Each row comes from the steps of one path. Every step used is in the known rows, and no mark comes twice. Write the path behind each row, first mark first.
Known rows
n -> x -> v -> h -> t -> r -> p: [ 37.8  15.6  21.6   4.1 -13.1 -53.2  17.4   3.7 -12.7 -16.5   2.4  26.1
  18.5   0.2 -15.2 -36.5  25.8  -8.8 -72.0  18.7   6.2  19.6]
h -> t -> r -> p: [ 23.7  21.7   7.4 -14.6 -14.3 -48.6  16.0   3.0  -8.1 -14.5   9.1  16.5
  11.8   9.4 -16.8 -18.5  -2.8   5.7 -51.0  19.5   6.4   2.8]
r -> p -> h -> n -> x -> v: [ 13.1  12.1  15.7 -31.5  17.1 -31.1  32.7  11.6  -5.9 -13.2 -15.1   9.3
  22.2 -16.6  -8.4 -16.5  12.0  -9.9 -41.5  11.8  12.8  13.7]
a -> r -> p -> x -> v -> h: [ 11.9   7.8   8.9  -8.0  -6.3 -13.8 -13.8 -15.8  -7.2  -2.5   5.1  20.8
  -1.3  -3.9  24.6  11.9  23.7 -29.6 -42.4   7.3 -22.2   1.7]
h -> n -> x -> q: [  0.8  20.0 -10.1  -1.3  11.1 -27.3  16.0  21.9   0.0 -26.2  -4.5 -30.2
  18.1   6.4  -1.4  14.4  13.5   7.5  -3.7  11.3   6.0  13.6]
p -> h -> n: [  0.8  11.6   8.6 -20.3  18.0 -21.7  24.6  11.7  13.9 -15.4 -15.5   1.2
   9.6 -14.4   3.3   1.0   1.8  -9.6 -13.0  -3.1  -3.7   8.7]
v -> h -> n: [  4.6  17.2  -2.4   5.2   8.3 -26.6  19.3   1.4  15.9 -12.1 -11.2   3.9
 -17.4  -5.9   5.5  -6.4   9.5 -14.8 -15.4  -9.5  -5.8  12.7]
x -> v -> h: [  8.6  -4.7  16.4  10.4   0.2   6.1  -7.9  -5.2   2.9   5.0 -11.8  18.3
  -1.5  -0.5   8.4 -10.9  20.9 -15.8 -20.5  -4.0  -9.7   9.7]
r -> n -> x -> q: [ -6.6  17.2  14.3  -5.2  -3.0  -2.2   9.4  18.2   9.7 -33.1  16.7 -26.0
  23.3  10.8  10.5  14.1  36.7   3.2   5.0  32.5   8.1  17.0]
v -> h -> n -> x: [  9.1  16.9  -4.3  12.0  10.4 -39.4  29.4   7.8   6.3 -18.2  -6.1  -3.5
  -8.4 -12.7  -1.1 -12.8  16.8 -12.5 -16.2  -5.3   2.7  20.7]
x -> v -> h -> t -> r: [ 29.9   5.9  25.1  12.7  -6.9 -33.4   4.1  -1.2   0.8  -7.5  -6.3  23.3
  14.2   2.8  -6.5 -20.7  21.1 -10.4 -51.7   9.5 -10.2  10.5]
a -> r -> n: [ -2.4   5.7   9.6 -24.8   7.3 -12.4  18.9  -4.3  18.7 -21.8  21.0 -18.3
  14.3  -6.2  10.4  17.9  28.9 -12.0  -7.0  29.5   0.1  -3.4]
r -> p -> x: [ -3.1  12.9  -0.6  -6.8 -10.0  -4.2  -8.1  -5.9 -14.6   2.5   7.9  15.3
 -10.8   4.2  12.6   9.3  -7.4  -4.4 -10.7   2.5  -9.3  -1.4]
n -> x: [  5.2  -0.5  -1.0   6.7   2.3 -12.4  10.6   5.8  -9.4  -6.0   6.8  -7.1
   8.9  -7.8  -6.7  -7.0   8.2   2.2   0.1   3.6   9.2   6.7]
a -> r: [  5.2  -0.7  -7.2 -12.4   4.4 -16.1   3.4  -3.0   2.8  -8.8   9.1 -12.0
  12.9  -7.9   4.2  14.4  10.6  -9.7 -11.8   9.7  -3.6  -7.0]
q -> x -> v -> h -> n: [ 22.5  16.7   7.0   6.1  23.1 -14.4  17.1  -3.7  -6.6  -6.1 -21.8  23.2
   1.2   2.4  14.8   1.2  10.5 -24.4 -20.9   1.7  -8.5  13.1]
t -> r -> n -> x -> q: [  5.8  24.6   8.4   4.8 -12.4 -29.2   6.0  18.8   2.9 -33.1  24.6 -27.2
  28.7  10.8   0.9  14.5  38.5   8.1  -3.6  36.3   2.2  15.2]
n -> x -> v -> h: [ 14.0  -5.8  13.6  17.4   2.0  -5.9   2.5   0.5  -6.2  -2.0  -7.5  11.0
   6.2  -7.5   1.2 -17.4  28.3 -13.9 -20.6  -1.4  -0.7  17.0]
x -> v: [  4.4 -10.8   9.0  -1.2   7.0  12.7  -6.2  -5.5  -6.0  10.7  -9.4   5.6
  10.6  -0.1  -3.4   0.4   5.6  -1.4  -8.6   5.7   0.0  -2.4]
p -> r -> n: [-11.8  10.3  31.4 -19.3  -1.2 -11.0   9.0   1.5  10.9 -20.1  20.4   6.6
  10.5  -2.1  10.9  13.8  26.7 -11.4  -3.1  26.8  -1.8  18.2]
p -> h -> n -> x: [  6.1  12.4   7.7 -14.0  19.8 -35.5  34.1  18.1   5.4 -21.1 -10.6  -5.6
  18.5 -21.1  -4.4  -4.7   9.9  -7.5 -12.7   0.8   6.0  15.0]
h -> n -> x: [  4.9   9.5 -10.7   0.3  18.4 -32.8  31.7   7.8  -3.3 -11.6  -3.2 -16.5
   4.6 -12.1 -10.6  -1.4   1.7   2.7  -3.5   2.7  13.1   8.1]
n -> x -> q: [  1.7   9.7  -2.4   6.2  -4.2  -6.7  -5.1  19.0  -6.4 -20.0   5.1 -20.8
  22.7   9.7   4.0   9.3  17.7   6.4  -0.2  12.0   3.0  13.2]

Which path is each row?
[  3.1   4.5  46.4  -2.9   0.7 -16.9  12.0   1.7   5.6 -20.8  14.6  19.0
  16.9 -11.1  12.7  -1.2  55.5 -24.9 -23.7  26.8  -2.4  36.5] => p -> r -> n -> x -> v -> h
[ 11.8   7.5  60.0 -10.8   3.3 -29.2  27.2   5.7   9.5 -32.8  10.5  23.3
  29.8  -8.0   7.2 -13.0  53.6 -24.0 -44.9  35.5   1.4  38.2] => p -> r -> n -> x -> v -> h -> t
[  9.9   3.0  32.1 -21.1   5.8 -14.1  18.1  12.1  12.9 -21.5 -10.7  16.3
  26.6  -6.7   1.1 -12.4   6.5 -10.1 -32.7   7.5  -3.0   9.5] => p -> h -> t
[ 19.6  39.1  15.0   8.3 -31.2 -44.4 -16.3  10.2  -3.7 -31.7   9.0  21.4
   7.2  24.9  18.8   5.1  18.2  -9.6 -52.8  14.6 -24.4  17.6] => v -> h -> t -> r -> p -> x -> q
[ 18.9  15.6  10.1  15.9 -20.4 -25.0 -20.9 -11.9 -17.9   5.4   3.6  34.3
  -8.0   4.2  11.7  -0.9  14.2 -15.9 -38.4   3.0 -23.9   8.1] => t -> r -> p -> x -> v -> h
[ 36.5  23.1  41.1   3.3   3.5 -30.1  23.4  -3.9   1.1 -24.7   4.3  31.9
  24.5  11.4  11.2  -8.9  35.7 -22.2 -43.9  34.0  -7.5  17.3] => q -> x -> v -> h -> t -> r -> n
[  8.8   4.8   8.3   3.7  14.9 -14.7  13.1  -2.6   9.9  -2.2 -21.3   9.0
  -8.1  -6.0   4.4  -6.5  15.0 -16.2 -24.7  -5.5  -7.1  11.6] => x -> v -> h -> n
[ -6.2  10.7  28.7 -12.8   1.9 -23.6  20.2   7.8   2.0 -24.7  26.6  -0.6
  20.2  -9.6   4.4   8.5  34.6  -8.0  -1.7  30.6   7.8  26.2] => p -> r -> n -> x
[ 19.9  18.5  40.3 -17.3   0.8 -50.3  41.4  17.5  11.2 -40.4  14.9   2.3
  40.9 -11.9  -7.7 -15.0  33.0  -5.8 -35.8  35.9   7.0  19.2] => p -> h -> t -> r -> n -> x
[ 21.0  11.7  40.3   0.6  -4.5 -29.3  19.1  -3.4  16.3 -20.9   4.8  16.3
  15.3   2.4  -0.3 -16.3  39.0 -14.4 -45.9  29.4  -6.3  15.3] => x -> v -> h -> t -> r -> n
[ 11.8   0.5  22.7  -8.0   6.9 -17.1  22.0  -4.5  12.9 -23.4  14.2  -6.1
  20.3 -15.3  12.1   1.6  58.0 -26.0 -28.0  29.1   0.8  12.6] => a -> r -> n -> x -> v -> h
[ 23.4  11.5  25.9 -10.9  -3.6 -41.3  13.9  13.5   5.3 -22.0  -2.7  16.3
  32.1  -6.2  -7.5 -13.0   7.8  -5.1 -39.7  12.6  -6.9   7.8] => p -> h -> t -> r
[ 16.0   3.0  44.1  -3.4   7.0 -13.8  34.0   2.3  14.2 -27.2   2.9  10.0
  18.8  -4.6   1.7 -22.4  45.1 -16.4 -39.0  28.4   7.5  23.0] => r -> n -> x -> v -> h -> t
[ 25.6  20.2  10.7 -20.1   8.9 -57.4  30.3  11.4 -13.2 -12.7  -7.2   9.8
  27.8 -15.9 -17.1 -15.1  14.0  -5.2 -48.9  17.3   8.1  13.0] => t -> r -> p -> h -> n -> x -> v
[ -6.7  22.4  -0.7  -6.1 -16.7   0.8 -26.2   7.0 -10.9 -11.6   7.2   2.1
   2.2  21.8  23.7  25.4   2.2  -0.1  -9.9  11.2 -15.5   4.4] => r -> p -> x -> q
[ 17.3  12.9  41.5  10.8  -5.7 -26.7   6.7  -9.6   6.1 -16.9   7.4  22.8
   9.9   2.0  14.4   4.3  34.7 -17.1 -36.8  25.3 -21.1  11.6] => p -> x -> v -> h -> t -> r -> n
[ 22.5   4.7  32.7  -4.6   5.3 -36.1  32.6   1.5  -2.7 -20.3  13.3  -2.9
  36.0  -2.6 -15.9 -10.0  31.3   4.3 -36.2  42.3  12.1   8.8] => h -> t -> r -> n -> x -> v
[  4.0   6.9   8.5  13.8  14.2 -11.7   0.6  -9.9   0.2   2.9 -17.2  13.1
 -13.4  -7.1  18.3  13.9   9.9 -19.3 -13.5  -6.4 -22.2   7.7] => p -> x -> v -> h -> n
[ 22.6  22.3  28.6   8.5  -8.5 -53.5  35.4   6.5  13.9 -37.3  19.3   6.2
  14.2  -5.0  -5.2 -22.4  40.8  -9.9 -38.1  28.3   3.9  24.5] => v -> h -> t -> r -> n -> x
[ 10.2  -1.5  -1.2  -1.0  25.5 -20.9  25.9   4.1 -10.1  -1.2 -13.9 -12.3
  14.1 -11.4 -12.6  -0.3   8.8   1.8 -12.2   9.1  10.9   5.4] => h -> n -> x -> v
[ 12.4  13.4  31.7 -39.0  -4.6 -22.6  22.0  12.0   7.6 -24.5  -4.7  26.8
  21.4  -2.1  -0.6 -23.5   2.7  -9.2 -52.6  13.0   3.6  11.6] => r -> p -> h -> t
[ -1.2  -0.9  39.4 -14.6   8.0 -12.1  14.3   2.6  -5.3 -14.5  17.1   4.3
  29.7 -10.2   2.4   8.0  39.8  -9.5 -11.8  35.9   7.0  23.5] => p -> r -> n -> x -> v
[ 17.0  40.9   0.8 -19.6  -5.4 -63.3  18.8  30.6  -3.8 -38.7   1.0  -8.5
  31.9   2.6  -4.9   1.4  17.8  -0.3 -40.4  19.5   2.0  20.6] => t -> r -> p -> h -> n -> x -> q
